What can hang from each mark
j_794: j_40 j_166 j_415 j_695 j_974
j_252: j_415 j_452
j_415: j_252 j_794
j_40: j_794
j_166: j_794
j_974: j_794
j_452: j_252

Each row was made from one small tree. The marks that hang from a mark follow it in brackets, in the order of their numbers. Every link used is in the known rows. Write each row's tree.
Known rows
j_166(j_794(j_695)): [ -7.8  36.8  12.8  -3.3 -16.8   4.0 -34.5  46.3  -5.5   0.9  -6.6  17.2
 -16.2  37.9 -11.3  19.2  52.5 -15.2 -16.9  26.3 -16.8]
j_974(j_794(j_40 j_166)): [ 36.6 -30.9  27.7 -26.6  10.6   6.6  21.2   4.1 -45.0 -16.7  11.6 -35.5
  11.1   5.2   8.7  15.3  -5.2  39.1 -43.4  22.7  17.3]
j_974(j_794): [ 20.3 -18.5 -21.0  16.3 -17.5 -14.0  21.8  10.4 -15.0 -30.3 -23.0 -13.6
 -25.4  27.0 -22.4  45.2 -12.4  28.3 -26.4  17.3  18.9]
j_794(j_40 j_166 j_974): [ 17.8 -57.5  54.4 -28.2   7.4 -21.2   9.6 -28.3 -13.4 -30.0  25.1 -28.3
  16.6 -44.5 -20.3 -31.2  12.3   3.1 -14.3 -14.7  11.7]
j_252(j_415): [-20.4 -18.6 -35.8   9.0  -8.9 -12.5  16.5  -2.5  29.2   9.8  -9.5 -23.7
 -40.3  15.8 -36.4  28.1   9.7  -2.4   3.0 -13.9 -33.5]
j_415(j_794): [ 10.2   0.4 -26.3  45.8 -19.5 -12.2  12.8  17.4   4.0 -26.3 -30.6  17.3
   4.5   0.5 -30.8  40.4  13.5  52.7 -27.6  25.8  13.4]
j_252(j_415 j_452): [-29.7 -55.9 -31.2  -2.8 -14.8 -23.8  28.2  12.4  49.2  14.4  -5.9 -46.6
 -66.3 -21.3 -22.3   4.6  -8.5  18.6  29.5 -22.8 -48.7]
j_452(j_252(j_415)): [-31.2  22.8   2.0  19.9 -27.1 -12.2  10.3   0.4  21.3  47.6 -36.5  -2.2
 -19.3  -2.9 -45.2  13.9  38.0 -22.1  13.7 -38.4 -42.3]
j_252(j_415(j_794(j_974)) j_452): [ -0.8 -38.7 -53.8  17.8 -20.9 -17.5  33.2  -7.8  82.1   9.1  11.7 -23.7
 -50.4 -39.1  14.5  11.0 -28.5  34.9  32.7 -22.6   0.4]
j_166(j_794(j_415)): [-48.1   5.0 -19.9  -2.9  -6.4  -4.4 -19.3   9.9  27.4 -51.9 -24.4  12.0
 -35.5  25.0 -24.5  25.9  24.9 -15.8   3.0   3.5   2.7]
j_40(j_794(j_695)): [ 19.0  43.8 -12.0  35.5 -41.4  -8.3 -18.5  50.0  -9.8 -21.8  -3.4  12.2
  21.8  39.6 -21.1  -8.9  24.1  19.6  -5.0  19.1 -28.9]
j_166(j_794(j_40 j_695)): [-11.7  29.8  47.6 -26.5 -14.8   6.8 -18.2  61.3 -28.0  -8.8  12.7  11.0
   1.2  20.0  10.7   0.5  78.0   7.5 -36.1  54.5 -10.8]
j_452(j_252(j_415(j_794))): [-14.1  48.6 -15.0  40.0 -27.6   1.1  17.9   7.2  30.0  48.5 -37.2  20.2
  -3.4  -5.5 -13.6  32.1  30.6  13.0   4.3 -20.2 -18.6]
j_252(j_415(j_794(j_166 j_695)) j_452): [ 14.8   5.8 -18.7  -3.3  17.3  19.4   4.4   3.7  38.9  76.7  29.1 -23.1
  -3.5  -9.3  40.9  -2.5 -30.1  18.7  10.1 -22.4 -26.6]
j_415(j_252(j_452) j_794(j_166 j_695)): [ 27.8  38.4  -4.3  18.3  16.8  26.7 -23.5  15.5 -19.9  81.8   0.4  12.3
  25.3   0.2  32.8   1.8 -26.4  11.1   3.3  25.6 -26.3]
j_974(j_794(j_40)): [ 19.8 -27.1   5.2  -6.5 -15.4  -6.6  36.9  24.5 -38.4 -36.2  -7.3 -17.3
 -12.2   7.8  -0.1  28.7  12.6  52.2 -41.5  45.5  23.6]
j_794(j_166 j_415(j_252(j_452)) j_974): [-19.5 -39.6  -6.6 -11.6  31.2 -11.1 -13.3 -59.1  25.4   8.7  -4.5 -12.8
 -19.0 -33.3  -7.8 -29.1 -68.1 -55.0  56.0 -51.5  -1.2]
j_794(j_40 j_166): [  4.6 -40.7  52.9 -24.2  12.3  -7.6   7.2   0.4 -43.8  -9.6  11.1 -31.8
  21.6 -20.6 -30.9 -19.6  30.9  23.5 -34.5  11.0 -16.3]
j_252(j_452): [-24.6 -62.5  -0.5   6.4 -29.1 -43.4  20.0  26.1  10.3 -19.7 -26.0 -31.4
 -46.9 -31.2 -51.3  -4.7   4.2  30.9   8.1  -2.2 -29.5]
j_452(j_252(j_415(j_794(j_40 j_166)))): [ -0.7  34.5  22.3   5.4  -1.7  20.1  13.9  -2.8   8.5  58.6  -6.8   0.1
  30.5 -22.7   6.6   3.6  36.4  16.3 -12.3 -17.2 -22.4]
j_166(j_794): [-23.5   1.5  -0.1   5.6 -25.7 -16.9 -19.2  39.7  14.1 -39.8 -19.4  -4.4
 -38.1  21.0 -39.5  35.1  54.3   8.6 -17.5  23.1 -19.5]

Write each row's tree
[ 25.3  33.1  19.2  14.2  -9.4  11.7  11.2  39.2 -34.5   5.1   2.1  30.9
  43.1   2.6  22.1   8.6  38.9  56.6 -43.9  50.6  22.6] : j_415(j_794(j_40 j_695))
[-23.3   9.6  29.2 -17.4  15.0   7.7   6.2   0.7 -37.8  -6.4  -1.3  27.8
  25.4   9.2  11.3 -28.2  11.6 -10.3 -13.6   4.5  22.3] : j_794(j_40 j_415 j_695)
[-12.9  32.9 -14.4  12.2  15.3   5.0 -24.6 -41.2  -5.0  23.8 -11.2  47.9
   8.4  15.2   9.1  -7.0 -34.5 -87.1  41.5 -23.5  20.8] : j_794(j_415(j_252) j_695 j_974)
[  2.8 -37.7  -8.4 -18.5  10.3   9.8  31.3  11.0  33.4  30.1  27.6 -45.0
 -14.8 -44.3  33.2  -5.4 -10.4  64.2  -1.9   5.0 -25.1] : j_252(j_415(j_794(j_40 j_166)) j_452)
[ 24.9  -0.8  68.8 -32.5  19.3  12.8  -9.1   9.6 -62.1  30.8  26.7 -10.7
  48.5  -3.6   2.4 -34.0  30.3  -5.9 -35.8  12.1 -15.2] : j_794(j_40 j_166 j_695)
[-26.6  -8.4 -39.7  19.7   6.1 -15.0  -9.7 -49.0  16.3 -18.6 -30.9  24.8
 -19.0  -1.8 -23.9   9.4 -34.6 -57.3  45.1 -20.7  21.2] : j_794(j_415(j_252) j_974)
[  6.5  43.6  -6.5 -16.1  17.1  37.2   3.5   6.1 -56.3  17.9  -3.9  29.4
  18.5  40.3  56.8  12.8 -22.9 -12.4  -9.4  42.7  32.3] : j_974(j_794(j_40 j_415(j_252) j_695))
[-13.2   9.3 -36.9  12.6   4.6   3.7 -27.2   4.0  14.8 -11.7  -9.8 -17.2
   8.0   9.0  -5.9 -26.0 -44.4   2.4  42.6 -10.5 -41.6] : j_40(j_794(j_166 j_415(j_252(j_452))))
[-41.7   8.8  -0.2 -19.0   2.1   6.7 -19.7  -3.2  15.3 -47.7  -0.5  19.7
 -24.3  -0.8  17.2   6.1  26.7 -29.0  18.4  30.7  14.3] : j_166(j_794(j_40 j_415(j_252) j_974))
[-16.0 -12.2 -55.5   5.8   5.8   4.9  15.4  -3.5  -3.1  -2.7 -32.5  -6.4
 -42.0  17.5  14.7  30.2 -58.6   1.6  23.8  11.0  13.7] : j_974(j_794(j_415(j_252(j_452))))
[ 54.1  22.3  16.4  16.6   9.5   5.2 -13.8 -23.0   1.1  30.5  20.7  23.0
  45.9  -6.4  14.2  -1.9 -17.9  -4.4 -13.5 -19.9  30.8] : j_415(j_794(j_166 j_695 j_974))
[-27.1 -48.5   7.4 -14.2  -1.6 -25.3  27.1 -36.1  11.7 -64.5  -1.4   7.9
  -4.4 -34.5 -12.3 -26.9  -4.5 -12.0  11.1 -18.5  46.1] : j_794(j_40 j_415 j_974)
[ -9.3 -44.2   1.9  -6.9  26.6 -16.5  -8.1 -72.6  25.3 -25.8   0.5  -7.4
   1.2 -19.4 -26.2 -20.1 -48.1 -54.7  25.7 -72.7  31.9] : j_794(j_166 j_415 j_974)
[ 37.7 -15.4  75.2 -32.9  14.8  -1.4  -5.7 -20.0 -36.7  16.5  44.4  -5.7
  41.9 -24.8  11.8 -52.0  13.6 -25.3 -17.4 -13.3  11.6] : j_794(j_40 j_166 j_695 j_974)
[ 24.2 -15.0  -8.8  -6.9  15.1  12.3  20.6 -30.1  34.9   9.1  39.0 -19.8
   9.0 -26.8  28.2   6.4  -4.9  25.7  -7.5  -8.2  11.4] : j_252(j_415(j_794(j_40 j_166 j_974)))
[ 24.4  31.0  -4.9  10.5   3.1   3.3 -33.0 -24.9  22.7 -21.8  25.6  13.1
  45.4  15.2  12.8 -45.0 -39.5 -39.7  26.0 -52.9  11.8] : j_40(j_794(j_166 j_415 j_695 j_974))
[  6.9  52.8 -32.7   7.5  17.8  30.1 -10.1  -7.3 -33.4  30.1 -21.6  34.0
   4.2  62.5  36.7  33.5 -45.1 -38.2   6.3  16.4  26.2] : j_974(j_794(j_415(j_252) j_695))
[  8.9 -10.4  52.6 -41.1  41.4  10.3  -8.8 -53.1 -21.0   2.4  40.4  13.8
  47.5 -20.1  27.1 -58.2 -20.3 -54.2   3.9 -41.3  43.5] : j_794(j_40 j_166 j_415 j_695 j_974)
[-14.2 -29.3 -49.5  20.1 -15.8  -9.5  32.9  19.8  61.1  19.7  -4.9 -24.8
 -47.2 -21.0   6.7  24.2 -15.3  55.3  16.1  -1.0 -25.1] : j_252(j_415(j_794) j_452)
[ 37.0  38.2  10.6  17.6 -10.9   5.0 -35.9  26.7 -17.8   6.4  16.8  -4.5
  47.0  32.1 -10.0 -22.1   8.4   2.0  -8.0  -6.0 -37.7] : j_40(j_794(j_166 j_695))
[ 53.1  19.1  17.1  -9.2  16.0  16.4  -4.8  -2.4 -44.3  33.2  12.6 -11.2
  22.3  37.4  13.9  16.6 -28.6 -11.7 -29.8  -5.5  11.0] : j_974(j_794(j_166 j_695))
[-53.9  19.8  -2.1 -22.1  11.2  19.8 -20.3  24.8  -9.0 -36.4 -15.5  17.6
 -19.9  20.6   7.8  17.3  40.8  -9.6  -0.6  51.7  -4.2] : j_166(j_794(j_40 j_415(j_252)))
[-39.0 -48.0  -6.7 -18.1   3.6 -15.3  20.0 -20.6   7.1 -29.9  -6.1   1.1
 -26.4 -47.5   9.3 -35.0 -20.5 -12.6  43.1   4.0  16.9] : j_794(j_40 j_415(j_252(j_452)) j_974)
[ 47.6  26.6  13.7  16.7 -17.1  -5.9 -30.9   2.4   5.0  -7.0  31.4  -2.1
  39.9  13.8  -3.4 -34.7  -9.7 -17.5  10.1 -26.0 -11.2] : j_40(j_794(j_166 j_695 j_974))
[-53.1  32.2 -31.6   5.2   5.0  11.7 -34.3  10.9  11.1 -23.2 -31.1  22.0
 -35.1  38.9 -16.0  38.9  15.4 -33.0  18.0  23.1 -14.1] : j_166(j_794(j_415(j_252)))
[ 36.0  19.0  22.4  12.3 -14.6   0.6  16.0   9.3 -11.3  -6.9  16.2  37.5
  33.6 -19.3  29.2  -7.2  26.3  31.5 -25.3  30.6  46.6] : j_415(j_794(j_40 j_695 j_974))
